Each row comes from the steps of one walk. Every step used is in the known rows, and no mark comes twice. Write the walk behind each row, first mark first.
Known rows
sakib, reva, tibap, borezos, votul: [-26.2 -19.2  22.5  29.5  15.5 -49.5 -15.8  -0.4 -10.5  20.6  15.6  28.6
   0.0  -9.2 -15.7 -23.6 -20.4 -55.1  11.5 -23.5]
reva, votul, mukag, tibap: [ 33.6  24.5 -12.9  27.1  -1.0  39.8  25.5  -1.3  -7.5   0.9  -3.7   4.5
  21.6 -23.0  -4.7  -5.5  13.4  13.9 -17.0  -9.7]
sakib, borezos: [-26.6  14.4  12.4   4.3   3.1   0.4 -21.0   4.7 -15.7  14.9 -13.5 -12.1
 -33.0 -20.9 -10.0  -1.4  -5.5   7.7   4.9   8.3]
mukag, sakib, lene: [ 31.4  34.8 -36.6   2.9  -6.0 -18.4   2.5  -2.6  17.7   6.3   4.5  18.0
   3.7   0.7 -25.7   7.2   8.6   6.6 -19.1 -27.0]
mukag, sakib, borezos: [ -8.5  34.3  -9.8  22.9   0.1  -5.8  -9.6   9.8   0.8  15.7 -10.0   3.6
 -26.9 -27.6 -16.5   6.2   5.9  33.9  -0.3  -9.9]
reva, tibap: [-14.1  -3.2  15.8   6.6  -0.8 -11.8  20.5  22.1  -4.3   1.9   5.9  11.0
  12.0   0.5 -20.7 -15.4  -2.1 -15.6  19.5 -18.8]
reva, tibap, borezos, sakib, zuzikar: [ -8.9  11.6 -14.4  -0.6 -28.4 -47.4  -5.2   7.6 -35.2   9.1  -3.8  -8.8
 -11.9 -26.5  -5.4  10.7 -30.4 -49.6  17.6 -27.7]
votul, reva, tibap, borezos, sakib, zuzikar: [-23.8  16.1 -22.1   6.0 -45.6 -55.1 -19.8  -2.0 -28.2  25.6  13.2 -17.2
  -6.5 -51.3   6.9   4.5 -26.7 -56.1  23.9 -26.9]
mukag, sakib, borezos, votul, reva, tibap: [-16.0  24.9   8.1  45.7  -7.0 -49.5  -2.9  12.1  10.2  40.6  27.0  19.9
   3.0 -32.0 -26.5 -26.4  -6.9   3.7  33.4 -47.9]
reva, votul, mukag, tibap, borezos: [ 17.3  22.9 -26.0  28.5  -0.7  19.0  17.5   0.9   2.6   5.7 -15.7  17.3
  16.4 -49.0 -10.9   1.0  23.2   3.5 -14.3 -11.6]
sakib, reva, tibap, borezos: [-47.8  -9.7  13.0  17.8   2.7 -24.0 -15.5  11.8 -16.0  12.1  -4.4  14.1
 -14.8 -29.6 -16.5 -12.7  -8.0 -46.8   4.9  -1.5]
mukag, sakib, borezos, votul: [ 14.2  25.5  -0.8  33.1  11.2 -31.2 -10.7   1.3   7.6  25.7   6.9  15.8
 -13.8  -6.0 -17.1  -4.1  -7.2  28.6   8.5 -30.3]
reva, tibap, borezos, votul, mukag, sakib: [ 14.8  -7.2 -32.4  53.7  -1.6 -51.8   6.3  23.9  16.7  15.0  -3.7  66.2
  26.9 -23.9 -31.7 -11.2  -4.9   0.4  17.3 -59.3]
mukag, sakib, borezos, votul, reva: [ -1.7  30.3  -6.8  37.6  -1.9 -37.1 -25.0  -8.7  12.6  40.0  23.8   7.7
 -10.0 -32.0  -6.6 -11.9  -4.5  23.0  12.8 -30.7]
tibap, borezos: [-17.3   1.2 -11.6   2.4  -1.3 -20.1  -8.8  -0.6   8.2   5.7 -12.1   9.7
  -7.5 -26.4  -5.5   8.7  11.2 -12.2   2.0  -2.2]
borezos, votul, mukag, sakib, reva, tibap: [ 13.8 -10.5  -8.6  65.3   6.6 -21.0 -11.8  10.8 -15.3  16.6  10.3  45.4
  10.7   1.0 -13.8 -25.7 -31.1  -7.0  -1.1 -37.4]
borezos, votul, reva, tibap: [ -9.5 -10.2  20.3  21.9  -7.0 -43.9  11.1   1.4   9.7  24.1  39.6  14.2
  31.5  -2.9 -10.0 -33.6 -12.3 -29.9  34.0 -40.4]
tibap, borezos, votul, mukag, sakib: [ 27.6  -1.6 -49.8  49.6   0.3 -36.9 -16.5   0.8  18.9  16.3  -7.7  54.2
  15.2 -23.8  -8.9   4.2  -3.5  16.6  -1.4 -41.3]
votul, reva, tibap, borezos, sakib: [-26.7   4.4  -9.7  20.2 -25.6 -45.2 -12.6  -2.0  -5.2   8.8  -0.6   1.0
  17.4 -54.4  -5.8 -15.0 -12.1 -39.0  39.5 -32.5]
tibap, borezos, votul, mukag: [ 11.1 -22.2 -26.3  27.5   1.9 -29.4 -27.2  -6.2   5.5  13.3  -8.0  39.8
  11.2 -16.4  -1.2  -2.2 -16.6  -9.8   2.0 -23.9]
votul, mukag, tibap: [ 26.6   6.3 -14.7  31.7  -4.7  25.7  -5.7   8.0 -21.5   2.9   7.7  16.7
   7.8 -15.2  14.5   5.1   0.7  25.4 -16.9   1.1]
votul, mukag, tibap, borezos, sakib, reva: [  9.0  11.2 -22.8  51.7  -8.8   5.8 -54.1 -16.9 -54.3   0.2 -13.6   8.6
 -14.4 -46.3  28.1   9.2 -22.7  -8.9 -21.4   8.5]

Write each row's walk
[  3.1   7.8 -28.6  33.2  -3.9   8.4 -35.2 -28.2 -26.7  -2.4 -48.4  -5.4
  -7.5 -47.3  -2.8  -2.7 -30.1 -37.9  -6.2  -5.8] | tibap, borezos, sakib, reva, votul, mukag
[ 20.4  17.5 -17.5  -5.4 -27.7 -13.6 -18.2 -12.3 -39.6   3.8   1.8 -29.6
 -20.7   0.8  19.7  17.9 -37.0 -19.6  -6.4  -4.2] | borezos, sakib, zuzikar
[ 47.2  -2.1  -6.2  41.2   7.4   2.6  -5.5  -0.6 -15.5  11.0  23.9  28.4
  20.0   4.4  14.5  -5.2 -11.5  18.5 -11.1 -16.6] | borezos, votul, mukag, tibap
[ 32.8  29.7 -51.4  20.0 -23.9  13.0  19.3   0.7  -3.4  13.5 -15.5   0.9
  -3.9 -20.6 -14.9  10.6  -7.4   6.6 -22.8 -26.3] | reva, votul, mukag, sakib, zuzikar
[-10.5 -15.5  12.9  18.2   7.9 -57.5  13.3  14.0  11.2  15.0  13.7  35.0
  20.7  -7.9 -25.3 -16.5  -5.9 -35.9  28.9 -43.2] | reva, tibap, borezos, votul
[ 28.5  18.6 -34.4  40.5 -15.7  -0.2 -25.6  -4.9 -32.3  -3.6 -13.7  15.7
   7.3 -44.4  19.2  16.1  -8.5   8.8  -6.4 -10.8] | votul, mukag, tibap, borezos, sakib
[ 35.0  29.2  -7.0  49.3  -2.3  41.5 -15.5 -25.8 -47.1  -4.3 -13.4 -15.0
   5.8 -28.0  15.5  -7.5 -23.3  -8.9 -20.4  -2.1] | borezos, sakib, reva, votul, mukag, tibap
[ 18.1  18.6  -2.9  39.4   7.0  48.8  -2.4 -11.9 -29.4   8.5  -3.1  -3.4
  -1.3 -27.9   7.4  -9.9  -1.0  -4.5 -34.6  11.8] | sakib, reva, votul, mukag, tibap
[ 20.6  17.7   6.6  44.0  10.0   4.7 -27.5   1.9 -31.0  24.9   9.0  18.7
 -11.9 -16.3   6.8  -6.0 -15.4  27.1  -6.5 -10.6] | sakib, borezos, votul, mukag, tibap
[-43.7  -2.4  -1.8  11.3 -18.6 -40.9  -1.5  11.1  11.8  20.4  10.4  12.8
  12.4 -51.4 -15.6 -14.8   8.2 -34.3  27.0 -22.2] | votul, reva, tibap, borezos
[ 36.6  24.3 -56.1  20.5 -17.0  -4.0 -16.3   0.4   9.2   4.0 -11.0  33.1
   6.8  -9.7 -21.9   5.3  -4.6  17.9 -21.6 -30.5] | votul, mukag, sakib, lene
[-30.5   3.3  30.4  21.5  -2.5 -42.4 -14.6   4.2  -3.3  38.7  26.5   3.8
  -3.4 -27.2 -20.3 -32.3 -20.2 -21.0  40.3 -30.9] | sakib, borezos, votul, reva, tibap
[ 35.6  27.1 -20.2 -11.1 -12.5 -15.7 -21.9 -24.1 -15.6  -7.6  -6.0  -9.9
   6.5   4.6  -8.7   2.0 -25.7 -23.1   0.2 -20.5] | borezos, sakib, lene
[ -5.0   7.9  22.7  11.9  12.3 -22.1 -21.9  -3.9  -8.0  23.2   4.5   1.8
 -21.3  -1.5  -8.0  -9.1 -17.8   3.5  13.9 -11.4] | sakib, borezos, votul
[ 22.9  10.4   2.2  27.4  11.1 -32.9   3.8  -5.8   2.5  16.8  31.1  25.2
  13.8 -12.4   3.9   4.6  16.2  -0.5  -6.5 -18.6] | mukag, tibap, borezos, votul
[ 40.9  33.0 -49.3  22.1 -19.4 -11.3 -35.6 -15.5 -29.6  -3.0  -8.8  16.0
   6.2 -38.1   1.3  17.6  -9.8  -7.3 -19.0 -21.3] | votul, mukag, tibap, borezos, sakib, lene
[-12.5  23.3 -21.9   1.3 -32.3 -57.1 -22.7 -11.7  -2.3  11.7   5.4   5.6
  16.4 -49.4 -21.1 -12.0 -15.7 -58.1  26.4 -43.7] | votul, reva, tibap, borezos, sakib, lene
[-11.2   4.6  -4.0  13.5 -11.5 -40.4   1.0   9.1 -13.6  -6.4 -14.6  12.3
  12.1 -28.0 -17.4  -5.2 -14.4 -32.1  32.9 -33.2] | reva, tibap, borezos, sakib
[  3.3  24.5  -2.8  37.1   0.9  -6.0 -37.4 -18.1 -43.0   2.0   3.6  -7.4
 -16.5 -37.2  21.5  10.7  -6.9 -17.8 -19.6  10.3] | mukag, tibap, borezos, sakib, reva
[  4.4  -2.3   0.9  28.9   7.5  -8.8 -39.6  -3.1 -18.1  22.0 -11.4  15.9
 -19.6 -11.2  -5.4  -7.7 -33.1  10.4   8.5 -14.5] | sakib, borezos, votul, mukag
[ -7.3  17.3  -6.6  15.5   4.4  -4.7 -18.4 -33.9 -18.6  -0.6 -29.8 -17.5
 -11.9 -36.5  -4.9  -5.2 -14.9 -49.1  -1.1  -8.3] | tibap, borezos, sakib, reva, votul
[ 38.1  34.5 -32.1  34.2 -10.4  12.3   5.1 -13.4 -16.3  -5.2 -27.2   3.1
  18.4 -52.7  -1.2   4.3   3.2  -0.5  -3.4 -20.9] | reva, votul, mukag, tibap, borezos, sakib
[ 35.7  44.4 -26.2   6.9 -12.8 -26.4 -17.5 -19.2 -18.8   0.1   6.5   4.8
   7.9 -27.5  -3.8  16.7   4.2 -16.2 -15.6 -20.5] | mukag, tibap, borezos, sakib, lene
[ 43.3  14.0 -61.6  32.0  -5.8 -48.4 -24.3 -10.0  22.5  16.5  -2.6  56.5
  13.2 -15.8 -28.0   6.2  -8.4  -2.9 -13.2 -52.8] | tibap, borezos, votul, mukag, sakib, lene
[ -3.6 -25.3 -12.7  31.7  -2.1 -40.3  -6.4  14.6  -0.7  14.1  -2.4  52.9
  24.1 -16.8 -23.1 -18.3 -20.7 -26.9  21.2 -43.2] | reva, tibap, borezos, votul, mukag
[-12.0  -9.4  -9.6  18.5  -5.8 -52.9 -23.2 -20.1  20.8  30.1  23.2  14.9
  10.6 -35.3   8.1 -11.0  -1.2 -23.0  15.5 -23.5] | tibap, borezos, votul, reva
[ 44.8  -2.5 -34.6  47.0   2.3 -18.5  -7.9   0.9  12.2  11.7   1.7  44.2
  19.0   3.2  -5.2  -4.4 -13.9  27.5  -4.1 -38.2] | borezos, votul, mukag, sakib
[ -0.6  10.8 -10.9  32.8   2.4   0.7 -14.1  -4.9  -6.4   6.4   5.3   6.5
 -17.4  -7.8   2.1   1.1  -0.1   6.2 -23.1   2.8] | mukag, sakib, reva
[ 11.2  39.7   1.6  31.0   4.8   5.0  -6.7 -27.2 -28.4   3.3  -8.6 -18.5
  -3.0 -47.2   6.5   1.8   2.7 -29.8 -16.9  -2.5] | mukag, tibap, borezos, sakib, reva, votul
